Each row comes from the steps of one walk. Every step used is in the known rows, and no mark comes twice. Write the walk behind each row, first mark first.
(in the rows, 128 means zero)
Known rows:
C-E-M: [115 129 119 125 111 118 139 144 153 146 129 120 144 124 128 171 153 121
 100 125 111 159  77 143 134 124 149 112 100 122  98 100 103 113 115 117
 125 143 123 154 118 145 154 134 154 124 106 123 130 111 147 136 123 119
 159 147 118 103 154 128 130 168 119 109 133 160 145 160 129 114 111 145
 140 144 135 100 137 125 137 119 107]
B-C-E-M-N-R: [129 134 117  78  98 127 175 164 145 135 130 167 181  88  34 171 178  98
  90  70 116 156  53 155 184 157 135 131 161  97 104 100  92  81 140 101
 128 118 128 160 116 196 185 142 137 109 135  81 142  99 142 137  97 138
 138 113 116 115 170  84 105 154 141 130 140 142 160 141 149 127  88 139
 166 152 121  52 149 156 107 112  91]
B-C: [148 126 130 122 112 121 143 120  93 104 128 138 147 115  75 141 139  93
 112 137 128 133 115 128 143 129 167 152 149 154 118 117 101 117 125 126
 136 108 148 133 139 129 177 117 107 135 143 105 113 118 113 113 123 124
 137 123 108 128 135 118 115 135 124 119 145 129 137 127 133 119 138 118
 134 144 118 113 115 135 128 165 135]
M-B-C-E-D-U: [157  87 125 132 113 103 146  97  84 107 175 174 199  61  86 115 142  87
 105 186 133 105  78 125 189 133 134 124 200 138 122 116 107 109  90 108
 133 165 144 134 159 123 180  98 102 158 144 129 129 117 115 114 147  93
 137 113 110 131 123  76 104 134 129 162 136  72 175 165 170 136 115 131
 168 114 156 101 116 120 151 136 113]
A-U-C-E: [141 156 141 119 149 109 150 117 133 131 168 138 170 125 125 161 165 111
 110 158  90 139  73 125 180 104 149  82 197 135 118  91  85 142  98 153
 146 120 125 128 132 174 168 127 143 147 151 106 134 112 202 172 156 106
 142 106  94 117 173 141 116 150  97 146 101 142 143 108 140 127 104 175
 144 132 111 107 122 163 123 154 127]
D-U: [146 121 137 115 127 140 113 105  95 117 127 153 143 101 124 102 127 142
 121 168 122 115 133 129 121 122 128 125 128 114 129 129 150 143 100 124
 147 145 121 123 155 125 114 111 136 123 124 114 161 137 137 153 154 130
 122 107 133 130 133 114 149 106 141 127 124 128 148 136 152 140 112 129
 142 135 165 135 129 132 140 104 139]
B-C-E-D-U-M: [153 126 132 139  73 127 155  92  64 108 122 161 183  30  71 116 178 101
  96 192 121 107 127 150 157 118 154  93 143 141  97 105 135 128  88  87
 140 149 139 144 157 160 150  95 151 145 124 144 143 119 129 142 139  72
 132 105  99 117 183  89  89 146 142 141 136 155 165 172 173 132 142 143
 199 118 160  57 137 128 144 137 116]
U-C-E-M-N: [139 103  96 118  94 130 191 173 144 158 170 154 152 104  68 153 171 145
  93 110 101 165  59 138 195 139 140  87 122 103  88  80 104 122 120 118
 123 131 113 170 109 169 178 129 135 164 126  97 150 103 170 150 125 114
 132 123  88 107 187 124  91 169 106 138 148 137 142 127 127 138  20 175
 168 147 117  60 149 142 138  96  82]
B-C-E-M-U: [140 107 121 144  87 100 149 150 153 138 132 119 180 104  59 159 136 117
  67 123 122 149  75 130 193 157 169  97 159 152  88  83  78  99 116 135
 119 141 137 173 123 155 221 112 115 148 134 102 140 104 141 125 115 129
 191 121  95  83 160 105 105 172 127 126 129 142 166 151 140 117 112 153
 139 180 122 105 137 137 158 168 109]
A-U-M-B-C-E: [139 137 155 152 130 100 142  89 118 118 174 132 183 108  69 144 194  54
  92 136 133 132 106 141 226 128  82 148 214 118 145 105  96 119  99 141
 129 145 120 152 128 194 194  92 135 171 165 105 119 110 149 158 127 118
 187  82  85 118 168 104  90 156 126 162 119 167 159 114 146 139 176 158
 167 130 166 111 102 131 121 179 124]
B-C-E-M-N: [123 128 107 121  87 113 184 178 128 128 143 143 146  98  52 168 173 111
  80 124 108 156  62 160 180 151 151 116 140 130  83  87 102  95 125 109
 125 115 134 175 116 171 199 129 104 147 134  97 139  90 135 115  84 114
 137 125  91  99 177 114  96 156 138 134 155 137 153 145 140 120  71 148
 163 159 110  67 153 153 136 130  95]
N-A: [117 114 134 123 131 125 101 122 153 115 100 136 147 113 118 121 113 120
 136  98 142  93 127 117 124 129 100 153 127 127 135 129 115 125 113 153
 125 129 114 128 120 127 101 115 138 105 140 134 135 153 130 138 122 114
 126 105 129 146 109 103 128 123 145 112 117 140 139 120 150 121 126 141
 101 113 125 146 127 130 149 116 122]
E-M-B: [131 117 128 121 115 136 123 151 156 147 169 137 158 125  94 136 142 115
 130 132 132 149 115 135 167 148  93 150 118 120 120 127 108 109 130 126
 121 165 107 155 103 129 163 105 125 170 113 123 141 142  98 130 129 152
 174 138 115 105 130 119 124 152 103 142 143  99 135 125 130 130 122 139
 149 140 182 132 106 124 130 102 118]
C-E: [116 104 125 137 123 114 138 125 136 138 129 116 138 125 155 148 139 125
 110 107 122 127  87 138 147 120 125 103 136 127 126 116 121 124 117 122
 129 119 135 128 136 159 132 129 147 130 117 134 111 114 153 122 128 112
 145 133 133 123 134 126 121 133 144 120 112 153 140 148 135 123 125 138
 135 126  97 110 146 130 136 145 109]
U-M: [136 142 135 151 112 138 125 107 131 138 112 137 126  97 105 109 153 122
 130 110 140 125 161 140 144 135  96 130 101 113 127 124 153 143 126 121
 125 135 113 130 119 142 108 116 152 142 120 143 126 139 129 152 126 122
 140 127 117 121 165 129 113 133 134 135 137 177 128 122 125 138 169 135
 166 136 154 107 121 109 114 127 123]
B-C-E-D: [141 123 107 143  96 110 163 134 113 116 130 133 166  77 106 138 151 101
 112 153 122 126  80 138 151 112 168 107 165 165 106 105  86 115 105  91
 117 127 169 141 144 129 176 133 115 133 138 154 124  92 129  92 113  74
 129 139 111 133 147 103  93 166 126 133 135 111 163 151 159 107 103 134
 156 112 104  83 145 127 148 161 114]
A-U-M-N: [121 203 136 144 142 129 125 140 146 125 147 115 142 120  91 116 158 126
 108 146 125 131 151 136 189 146  69  93 168  74 124 107 155 140 139 129
 118 144  70 172 110 182 112 114 141 149 158 101 170 116 159 182 110 123
 113  82 102 113 183 123  90 131 140 185 130 157 142  94 134 151 130 158
 153 146 166 123 131 148 106 106 139]
U-C-E-D: [163 116 100 138 102 121 167 133 127 143 157 147 169  79 133 129 155 131
 120 148 102 125  75 124 157 112 173  82 148 149 109  94  96 137 110 105
 130 126 151 131 133 127 164 142 144 163 124 157 118 113 159 125 148  80
 131 135 101 128 162 131  98 167  98 143 136 103 133 138 145 121  84 143
 153  91 106  71 156 133 143 127  97]
N-C: [139 119 127 107 121 117 122 107 136 132 139  97 162  95 130 109 148 126
 136 121 123 107 132 127 147 127 112 128 124 134 132 136  89 127 122 125
 128 116 126 119 151 164 125 125 122 120 109 146 153 131 124 142 134 125
 110 134 125 163 141 107 129 141 123 111 103 136 121 137 152 127 102 132
 150 155 149 142 125 122 104 117 107]
E-M-N-R: [126 137 117  75 118 152 128 178 163 153 133 149 158 106  68 142 151 130
 114  73 126 153 104 147 167 166  99 123 130  83 108 128 141 101 155 103
 122 137  95 154 106 157 129 151 146 117 126  91 167 127 128 153 105 159
 122 121 135 115 153  93 118 157 132 147 147 125 147 127 130 137  69 140
 152 147 149  85 143 157  84  48 120]
E-D-U-M: [138 145 131 141 100 152 115 103  87 134 122 136 153  51 106  82 152 145
 121 194 133 102 164 138 135 128 105  97 110 108 102 120 177 151 107  87
 127 177 110 137 157 113 103 102 151 143 110 166 176 151 126 159 154  89
 105 114 120 131 158 104 103 144 127 149 145 144 148 142 160 147 133 139
 174 114 187  90 125 126 129  83 131]
B-C-E-M-N-A: [115 108 115 117  89 101 147 166 152 110 120 156 172 100  45 165 156 103
  86  98 129 132  63 146 175 151 123 133 137 120  88  77  88  93 107 131
 127 120 125 162 120 179 169 109 114 122 165 101 146 102 132 120  81 107
 135  97  94 104 161  83  93 150 156 115 143 148 160 134 154 122  85 164
 137 149 113  88 139 147 159 114  92]
A-U-M-B-C: [146 156 157 138 133 126 125  96 109 113 168 132 174 114  58 117 175  65
 106 148 142 133 155 131 212 125  73 170 211 128 136 127 107 113 111 137
 136 135 108 153 125 164 184  81 117 165 164 109 133 136 123 165 144 139
 178  85  83 117 163 108 100 143 113 175 127 140 146  96 138 137 193 154
 166 148 194 129  83 129 111 159 145]
R-S: [141  94 131 116 152 123 128 124 107 124 113 143 111 107 116 139 137 140
 130 117 125 138 139 139 130  94 150 136 108 136 111 130  91 145 129 130
 124 126 105 123 155 152 115 102 105 138  99 138 123 143 137 143 109 130
 194 131 131 111 139 138 119 119 134  99 136 132 132 120 105 132 132 116
 140  98 131 141 130 108 116 102 149]

Which walk is each row?
[178 121 118 120 103 156 132 105  81 132 157 186 172  70  92  84 133 157
 125 196 112 103 123 121 126 110 172  92 135 138  93 121 122 141 104 110
 143 151 127 127 156  95 140 119 133 147 133 137 165 141 138 166 174  93
 116 110 106 140 164 110 119 150  90 161 141  83 139 129 156 137  59 156
 159 114 161  89 126 143 140  72 122] -> E-D-U-C
[162  89 102 123 104 123 170 125 152 164 194 165 184 119  86 151 166 111
 114 115 115 156  73 126 206 129 135 127 132 120 117 110  90 111 103 136
 127 152 127 142 109 166 197 109 140 176 128 110 121 121 145 155 158 127
 198 137  86 109 163 129 113 177  91 139 145 126 143 124 134 130  89 160
 165 127 142  83 114 123 141 127  83] -> U-C-E-M-B
[120 132 114 142  98 111 161 127 146 146 139 106 171  70  90 110 197 137
 113  74 131 118 131 150 215 145  50  99 128  90 126 115 114 123 136  99
 121 128 109 153 129 239 113 130 152 157 108 137 164 100 167 154  97 108
 108 122 105 144 189  96  89 146 147 132 109 184 136 141 153 146  97 141
 201 144 145  82 141 111 114 111  67] -> U-M-N-C-E
[124 182 151  81 179 140 108 132 147 129 114 150 147  78  62 132 171 127
 117  84 141 135 159 139 190 118  50 118 164  75 112 126 120 145 161 116
 125 140  50 146 146 223  93 106 140 137 119 101 179 140 176 207 106 155
 160  99 115 130 190 111  88 135 153 164 123 169 135  91 111 166 139 156
 188  96 178 114 116 140  67  60 156] -> A-U-M-N-R-S
[148 110 128 155  99 113 157  89 113 124 155 152 158  97  55 136 187  54
  96  88 143 137 119 143 221 135  81 154 166 122 136 123  99 107 108 125
 131 118 136 144 129 184 183  96 126 172 147 124  94 115 135 125 137 116
 193 108  93 124 150 105  96 139 140 141 121 161 152 133 136 132 177 134
 184 123 152  85 109  97 146 177  88] -> U-M-B-C-E
[132 126 123 120  89 122 156 136 120 131 122 129 155 101  80 181 172 108
  94 134 106 154  70 144 144 122 173 135 124 148  90  92  75  99 100 114
 132 123 150 150 126 162 209 121 127 132 125 118 113 110 137 130 110 111
 165 139  98 102 157 119 119 162 133 107 143 150 151 154 135 110 110 143
 153 158 118  84 123 144 145 156 118] -> B-C-E-M
[120 112 127 130 101 110 154  97 107 139 135 120 171  45  79  89 206 141
 102 112 131 107 130 147 199 150  62  95 134  80 124 112 131 127 111  91
 136 135  98 140 161 236  97 100 162 140 113 126 195 114 163 176 127 106
  97  89 113 141 194  79 105 132 158 131 106 184 148 159 169 161  78 154
 205 145 176  86 132 116 116  78  76] -> D-U-M-N-C-E
[133 142 126 147 102 129 135  96  96 137 119 144 172  47 122  98 169 132
 112 173 129 109 120 144 140 117 112  75 117 113 109 110 160 142 101  88
 139 170 118 139 154 151 115 108 165 136 103 164 155 138 149 156 153  73
 128 121 111 117 171 103 103 155 136 146 130 144 162 160 168 137 130 145
 193 100 168  67 143 129 136 108 114] -> C-E-D-U-M
[169 111 106 159 116 132 137 134 143 145 166 143 158 125  73 111 127 143
 117 119 123 119 118 104 192 141 152  96 169 130 118 121 101 145 133 152
 130 136 127 141 124 153 178 129 113 167 155 106 144 139 153 154 161 141
 137 100 112 114 158 124 111 137 105 151 126 117 134 110 124 130  92 162
 115 139 131 119 126 121 148 144 106] -> M-U-C
[114  85 117 130 118 114 143 146 161 148 174 134 161 124 125 164 143 105
 110 116 130 153  78 138 176 143  87 122 116 116 119 111  97  99 112 123
 122 169 121 155 106 164 168 101 134 156 113 120 129 121 132 114 135 134
 196 142 114 103 141 123 118 164 111 134 135 124 151 140 135 127 121 137
 141 126 154 103 119 119 136 122  99] -> C-E-M-B
[155 171 140 123 145 131 133 107 129 125 173 145 164 127 108 128 144 129
 126 158 108 126 115 115 158 111 155 113 183 140 120 113  92 148 118 149
 132 121 115 124 130 128 155 131 132 145 158 104 143 129 171 184 156 125
 130 107  85 127 170 142 121 141  98 169 115 125 124  90 136 131 108 174
 129 143 137 129 109 162 112 133 141] -> A-U-C
[115 175 139 143 129 102 153 122 149 136 152  80 180  86  98 117 204 127
 108 114 115 123 123 145 230 145  40  78 171  87 135 102  99 133 124 117
 120 130  89 161 135 252 125 111 159 141 134 131 180  96 188 176 115 106
  95  95  94 134 206  98  83 164 132 156  86 177 145 123 161 150 114 171
 174 147 159 115 130 140  96 118  97] -> A-U-M-N-C-E
[172 115 102 171  94 110 156 151 153 155 165 135 181  82 102 102 133 147
 104 130 112 118  89 112 211 131 166  39 179 150  95  97  95 129 119 115
 113 158 135 154 131 138 187 149 125 172 134 131 134 120 170 139 155  93
 121 119 102 107 166 107  87 185 101 172 122 102 154 143 146 125  84 163
 139 120 110  78 161 128 161 145  98] -> M-U-C-E-D
[152 111 129 164  91 115 162 102 115 126 158 146 187  62  64 115 173  64
 106 127 144 120 101 144 219 134  94 134 185 130 119 120 108 110 106  98
 126 154 136 149 128 173 183 114 124 178 128 153 115 122 106 115 129  88
 169 128  91 125 151  95  68 169 127 153 144 121 158 155 152 132 158 125
 184 102 152  70 123 100 147 155  98] -> U-M-B-C-E-D
[162 113 110 118 124 122 153  92  77 139 147 174 158  82 111 132 159 147
 117 159 104 122  91 125 166 110 169 104 138 114 121 102 122 142  89 129
 157 127 128 115 154 156 151 110 154 136 134 103 140 124 181 176 183 110
 148  98 109 125 166 116 135 130 122 124 115 140 141 127 144 135  78 165
 164 121 131  96 118 139 146 124 107] -> D-U-C-E
[130 155 136 101 125 159 115 117 104 138 128 180 168  60  48  85 169 129
 118 102 152 118 167 140 181 163  59 138 142  49 126 139 185 124 137  95
 146 155  84 134 137 184  78 124 169 117 124  94 182 142 146 190 133 147
 102  71 142 134 167  83 122 108 164 148 122 159 151 120 153 165 123 139
 193 124 187  76 129 137  79  50 108] -> D-U-M-N-R
[120 118 130 122 121 117 136 117  92 120 135 149 160  61 146 109 145 146
 109 198 123 108  86 139 131 123 143  68 145 129 111  93 141 129  96  91
 131 161 128 134 164 120 119 126 150 125 109 155 150 120 139 128 149  77
 105 131 126 130 146  98 113 145 129 144 122 101 163 169 164 124  97 139
 156 103 140  98 145 136 146 110 122] -> C-E-D-U
[164  83 120 106 105 128 145 103 106 143 198 191 196  91  85 127 159 119
 101 161 112 140  76 127 196 121 119 121 134  99 112 114 112 122  89 130
 145 170 117 137 139 171 184  91 142 171 121  92 156 143 149 176 190 128
 185 109  84 104 170 106 134 155  98 145 140 121 158 132 146 140  70 167
 179 145 176  94 107 127 146  93  87] -> D-U-C-E-M-B
[122 146 125 113 139 110 145 131 169 125 161 152 178 114  93 136 148 124
 109 107 112 111  68 124 202 127 104  86 210 103 116  81  85 136 107 170
 142 121 105 146 114 197 149 112 138 128 192  83 162 107 207 175 127  99
 109  65  90 126 173 109  97 143 132 159 100 140 157  85 154 137  74 189
 125 128 107 110 140 170 143 115 101] -> M-N-A-U-C-E
[143  95 124 140 102 103 169 127 107 118 174 152 180  85  94 135 150  76
 110 148 138 130  73 136 184 134 123 114 199 150 125 112  80  97 106 108
 121 147 160 145 142 126 188 115 101 167 139 145 113 109 107  89 125  94
 142 128 111 128 114  99  87 166 121 152 142  69 156 162 147 116 127 129
 161 105 131  98 133 118 144 158 102] -> M-B-C-E-D
[145 123 136 131  85 126 133  75 101 149 122 116 217  19 103  80 171 141
 120 166 122  97 129 145 169 124  84  74 104 124 116 116 116 136  97  70
 132 158 122 132 172 184 107 100 173 129  89 178 177 137 148 169 154  71
  94 138 112 161 188  85  97 167 128 139 106 158 154 181 192 140 113 147
 207 120 189  84 126 120 122  95  95] -> N-C-E-D-U-M
[106 172 132 117 163 121  97 157 173 104 131 130 150 129 107 120 124 122
 122 137 134  99 113 123 167 155  62 106 190  99 120 105 132 126 132 164
 118 137  81 158 113 159 102 104 124 122 180 109 178 126 156 163  97 122
  96  69 122 127 145 101 103 114 144 168 111 120 150 103 160 143  96 166
  93 134 125 160 125 164 133 105 132] -> M-N-A-U
[136 122 145 140 112 148 113  91  88 127 112 146 141  83  96 102 153 128
 122 154 133 117 172 141 135 118  96 134  95  97 123 121 179 145 104 115
 149 154 104 136 151 151 101 102 159 130 119 129 160 156 141 180 152 125
 123  96 123 121 160 108 132 116 149 128 141 171 145 126 150 153 143 139
 173 138 188 108 111 117 119 106 127] -> D-U-M
[125 182 139 130 131 123 126 124 147 135 147  89 179  87  88  86 190 130
 121 122 127 113 162 132 203 146  45 101 171 100 129 118 112 137 132 116
 117 134  90 156 138 214 110 109 144 148 136 122 190 123 167 195 109 124
  86  87  96 132 190 108  95 160 134 172 103 159 138 106 155 161 112 162
 169 163 182 120 127 140  92  98 113] -> A-U-M-N-C
[148 114 106 112  91 128 164 136 135 160 151 144 157 102  96 170 161 136
 113 115  96 151  79 140 161 118 175 106 100 135  92  96  94 117 103 122
 129 126 125 140 120 161 190 119 150 145 112 111 124 127 162 157 153 106
 176 138  91  94 181 143 118 170  98 117 144 153 134 132 121 123  73 165
 156 147 132  76 134 138 142 125  92] -> U-C-E-M
[105 130 106 125 102 119 157 181 165 141 146 127 143 112  99 157 159 149
  91 111 109 158  73 146 168 150 115  71 111  95  89  88 128 116 128 100
 114 133 112 176 105 164 140 138 137 143 112 110 147  92 147 129  92 120
 142 135 112  89 182 121 106 154 128 139 141 140 150 149 130 131  71 152
 143 151 122  83 159 138 134  97  92] -> C-E-M-N
[125 182 156 141 143 132 123 103 135 129 119 102 131 120 114 120 164 123
 116 152 128 128 145 134 150 124  81 118 154 115 130 115 136 143 122 137
 132 147  96 146 118 171 130 110 161 139 140 130 143 142 160 179 138 119
 143 107 105 122 171 128 117 156 119 160 115 167 134 104 139 143 172 160
 151 143 166 130 110 138  99 138 155] -> A-U-M
[138  77 123 137 117  98 169 108 114 120 160 152 165 118  80 153 156  65
  97 108 137 134  69 130 210 138 119 145 200 140 146 123  84 101 110 140
 136 122 161 132 138 170 200 109 111 158 150 106  92 101 125 104 124 122
 186 112 108 128 128 101 113 144 136 136 129 114 149 146 144 123 150 139
 156 125 123 100 114 121 142 174 102] -> M-B-C-E
[170 104 142 137  95 143 134  89  68 109 167 168 195  37  42  73 166  85
 121 191 154 102 150 129 198 141  91 153 174 120 115 135 142 120 108 106
 133 166 127 148 151 129 158  76 124 176 136 142 161 145  86 146 150 104
 150  94  95 130 149  71  99 145 126 166 159 101 166 143 168 146 141 120
 195 115 212  95  98 109 134 111 122] -> E-D-U-M-B-C
[140 140 136 127  96 126 134 114  99 137 133 130 178  37  69  61 183 148
 118 138 139  95 163 138 189 153  67 111 129  80 122 126 149 137 124 100
 138 148  90 136 154 200  90  96 143 145 125 122 202 131 148 190 133 129
  84  88 116 151 190  86 116 120 156 140 111 173 133 126 164 161  84 144
 200 154 202 101 124 115 113  54  99] -> D-U-M-N-C
[169 111 127 106 115 143 144  91  79 124 156 184 158  88  93  99 146 137
 122 166 115 114 123 117 134 107 173 120 133 112 112 119 134 141 104 132
 156 137 125 112 159 133 154 113 141 132 146 111 159 146 145 178 184 124
 133  97 102 138 167 118 138 111 114 143 129 129 137 114 147 140  93 149
 155 136 156 105 121 132 131  96 111] -> D-U-C
[164 102 103 149 111 117 155 128 147 153 161 134 169 117  93 128 145 127
  92 102 124 126  90 104 217 140 166  72 173 134 124  95  97 139 116 149
 134 135 134 136 129 163 190 132 129 159 139 105 126 120 187 147 163 122
 162 100 105 103 158 115 106 152 117 148 103 135 144 122 132 127  92 165
 129 136  99 107 140 129 157 168  88] -> M-U-C-E
